Every row comes from one small tree of marks. The marks that hang from a mark follow it in brackets, in alphabetical order. Every link used is in the known rows. Which tree was each row made from?
Known rows
N[L[J] X]: .04; -.29; .36; -.22; -.01; .03; -.03; -.41; -.12; -.03; -.06; -.07; -.09; .14; -.44; .45; -.15; .24; -.02; -.02; .09; .17
N[L[H] X[Q]]: .21; -.20; .46; .17; .15; -.13; -.06; -.56; -.26; .08; -.14; -.11; .03; .06; -.38; .18; -.17; .08; .02; .12; -.03; -.70
H[L]: -.17; .11; -.09; -.01; .18; .12; .19; .13; .22; .09; -.17; .03; .23; -.21; -.03; -.17; .11; .00; -.18; -.36; -.05; .15
Q[L[J] X]: -.27; -.27; .15; -.18; .11; -.04; .05; -.05; .47; .07; .04; .41; .09; .08; .40; -.57; .06; -.20; .02; .07; .02; .23
H[L[N] U[Q[X]]]: -.70; .47; -.75; .10; -.30; .20; -.06; .35; .00; -.02; -.11; .19; .02; -.28; .44; -.24; .07; -.38; -.21; -.17; -.18; .32
N[L X[Q]]: -.20; -.21; .12; -.02; .30; -.10; -.08; -.56; -.31; .13; -.24; -.13; .15; -.16; -.40; .11; -.16; .13; -.01; -.07; .01; -.47
H[L U]: -.18; .44; -.13; -.06; .12; .28; .21; .39; .16; .17; -.27; -.09; .53; -.63; -.06; -.12; .12; -.06; -.15; -.36; -.11; .23
Q[L X]: -.46; -.35; -.16; .09; .28; .04; .00; -.04; .30; .12; -.05; .44; .22; -.15; .45; -.89; .00; -.35; -.21; -.03; .00; .19
L[H]: .30; -.24; .27; .21; .19; .00; .04; .13; .01; .09; -.07; -.03; .06; .01; -.10; .05; .00; -.05; -.05; .02; .10; -.11
H[L[J]]: .00; .19; .24; -.31; .01; .03; .23; .15; .39; .05; -.08; .03; .14; .01; -.14; .12; .16; .11; .00; -.28; -.07; .21
N[X[Q]]: -.17; -.17; .10; .02; .36; -.16; -.04; -.31; -.22; .20; .32; -.02; .22; -.17; -.25; -.07; -.05; .19; .03; -.14; .00; -.49
L[H N]: .24; -.24; -.23; .32; -.01; -.07; -.12; .19; -.19; -.03; -.06; -.02; .12; .26; -.06; .14; -.04; -.02; -.05; .04; .12; .00
U[H[L]]: -.13; .18; -.07; -.05; .33; .12; .14; .09; .19; -.08; -.06; -.10; -.25; -.20; .12; .14; .10; -.17; -.21; -.08; -.04; .13
N[L[H[U]] X[Q]]: .21; .12; .47; .11; .12; .05; .00; -.31; -.31; .15; -.27; -.24; .28; -.39; -.42; .26; -.15; .09; .12; .11; -.10; -.58
U[H Q[L[N] X]]: -.54; -.24; -.73; .10; -.02; -.08; -.25; -.05; -.10; -.28; .07; .24; -.89; .14; .83; -.40; -.03; -.53; -.20; .43; .03; .23
H[L[N[X]]]: -.32; .07; -.62; .14; -.07; .10; -.09; -.13; .03; -.09; .33; .07; .25; .12; -.23; -.21; -.01; .09; -.30; -.33; -.20; .26
U[Q]: -.10; -.14; -.13; -.01; .12; .07; -.06; .10; -.22; .03; -.04; .01; -.49; -.15; .09; .11; .00; -.04; -.10; -.01; .18; .06
N[L[J]]: .11; -.25; .28; -.30; .04; .01; .02; -.06; -.02; .00; -.56; -.08; -.06; .03; -.26; .53; -.06; .07; .06; -.03; .19; .17
H[L[J N]]: -.05; .18; -.28; -.21; -.20; -.02; .03; .21; .22; -.09; -.11; -.03; .16; .28; -.07; .20; .11; .11; .00; -.31; -.05; .38
Q[L[H] X]: -.09; -.31; .20; .30; .13; -.02; -.03; -.01; .39; .11; .01; .39; .14; .06; .42; -.85; .05; -.37; -.16; .17; -.02; -.09

Which tree is each row?
.03; -.18; .46; -.29; .14; -.12; -.02; -.53; -.21; .08; -.14; -.12; .04; .05; -.47; .45; -.16; .27; .20; -.03; .05; -.39	N[L[J] X[Q]]
-.01; -.30; -.29; -.08; -.10; -.08; -.12; -.19; .02; -.19; .56; .09; .04; .32; -.07; -.32; -.05; .28; .03; .08; .03; .36	Q[L[J N[X]]]
-.22; .09; -.36; .36; -.30; .04; -.16; .36; -.27; -.03; .00; .13; -.18; -.08; .40; .04; -.01; -.39; .01; .26; .00; .06	L[H[U[Q[X]]] N]
-.21; .43; -.68; .03; -.05; .21; .03; .50; .03; .00; -.23; -.13; .50; -.42; -.01; -.05; .11; -.05; -.10; -.35; -.10; .30	H[L[N] U]
-.10; -.19; .11; .27; -.07; -.08; -.05; -.10; .17; -.03; .06; .36; -.55; .09; .60; -.72; .03; -.38; -.13; .32; -.02; -.04	U[Q[L[H] X]]
.49; .17; .56; -.13; -.03; .10; .20; .43; .14; .09; -.06; -.21; .24; -.15; -.13; .46; .08; .10; .24; .11; .10; .02	L[H[U] J]
.20; .19; -.31; .23; -.25; .07; -.07; .45; -.41; -.01; -.09; -.21; -.23; -.16; .16; .27; -.01; -.07; .06; .18; .08; .04	L[H[U[Q]] N]
-.12; .12; -.23; -.06; .11; .23; .02; .27; -.09; .03; -.16; -.02; -.19; -.64; .36; -.48; .00; .00; -.05; .11; .06; .19	H[U[Q[L]]]
-.43; .60; .15; -.30; -.23; .19; .14; .32; .33; .00; .00; .15; -.18; -.24; .38; .05; .15; -.26; .01; -.16; -.14; .31	H[L[J] U[Q[X]]]
.47; .09; .60; -.15; -.12; .12; .11; .19; -.01; .03; -.60; -.23; .13; -.15; -.27; .63; -.02; .04; .20; .13; .10; .04	N[L[H[U] J]]
.45; -.05; .17; -.08; -.07; -.33; -.02; -.07; .12; .04; .02; .02; .02; .40; .08; -.24; .03; .13; .35; .14; .03; -.38	X[Q[L[H J N]]]
-.11; .15; -.23; -.16; -.12; .02; -.03; -.13; .15; -.27; .55; -.15; -.39; .39; -.09; .43; .01; .08; -.01; .00; -.17; .29	U[H[L[J N[X]]]]
-.06; -.14; -.13; -.15; .02; -.27; -.13; -.26; -.23; .00; .45; -.10; .14; .34; -.27; .29; -.03; .32; .27; -.12; .03; -.29	L[J N[X[Q]]]
.19; -.19; -.08; .29; .07; -.26; -.14; -.26; -.33; .03; .43; -.06; .16; .28; -.29; .09; -.08; .17; .10; .03; -.02; -.54	L[H N[X[Q]]]
.40; -.13; .87; -.15; .01; -.20; .03; -.51; -.14; .03; -.09; -.17; -.12; .33; -.44; .50; -.13; .23; .26; .17; .01; -.58	N[L[H J] X[Q]]
-.03; -.27; -.24; -.13; -.14; -.08; -.10; -.06; -.16; -.15; .53; -.04; .06; .41; -.32; .32; -.05; .25; .05; -.09; .08; .31	L[J N[X]]
-.35; .19; -.44; .07; .06; -.07; -.06; -.27; -.06; .03; .31; .01; .32; .08; -.23; -.18; .00; .15; -.11; -.35; -.21; -.30	H[L[N[X[Q]]]]
.46; .12; -.02; -.03; -.19; -.02; .03; .40; .11; -.05; -.03; -.12; .23; .05; .14; -.12; .04; .12; .20; .18; .08; .20	Q[L[H[U] J N]]
-.27; .23; -.42; .03; .20; -.13; -.07; -.29; -.11; -.19; .42; -.21; -.21; .08; -.06; .09; -.01; .04; -.09; -.05; -.21; -.33	U[H[L[N[X[Q]]]]]
-.23; .57; -.15; -.10; -.05; .31; .16; .36; .04; .07; -.21; -.11; -.07; -.59; .13; -.02; .08; -.09; -.11; -.21; -.09; .21	H[L U[Q]]
.31; .06; .27; .13; .02; .22; .07; .19; -.15; .08; -.73; -.22; .27; -.40; -.19; .31; -.07; -.08; .00; .11; .04; -.07	N[L[H[U]]]
.28; .19; .22; .10; -.04; .14; .07; .36; -.25; .03; -.11; -.18; -.25; -.38; .11; .24; .01; -.02; .05; .17; .07; -.09	L[H[U[Q]]]
.11; -.26; .55; .03; -.02; -.12; .06; -.05; .52; .02; .06; .40; -.03; .33; .37; -.49; .09; -.23; .02; .21; -.01; .05	Q[L[H J] X]
.36; -.22; .06; .07; -.22; -.13; -.07; -.23; .08; -.19; .54; .04; -.04; .59; -.08; -.26; -.01; .26; .05; .21; -.04; .17	Q[L[H J N[X]]]
.42; -.09; .01; .00; -.42; -.19; -.08; .07; .00; -.25; .10; .03; -.67; .49; .34; -.14; .01; .08; .15; .37; .11; .13	U[Q[L[H J N]]]
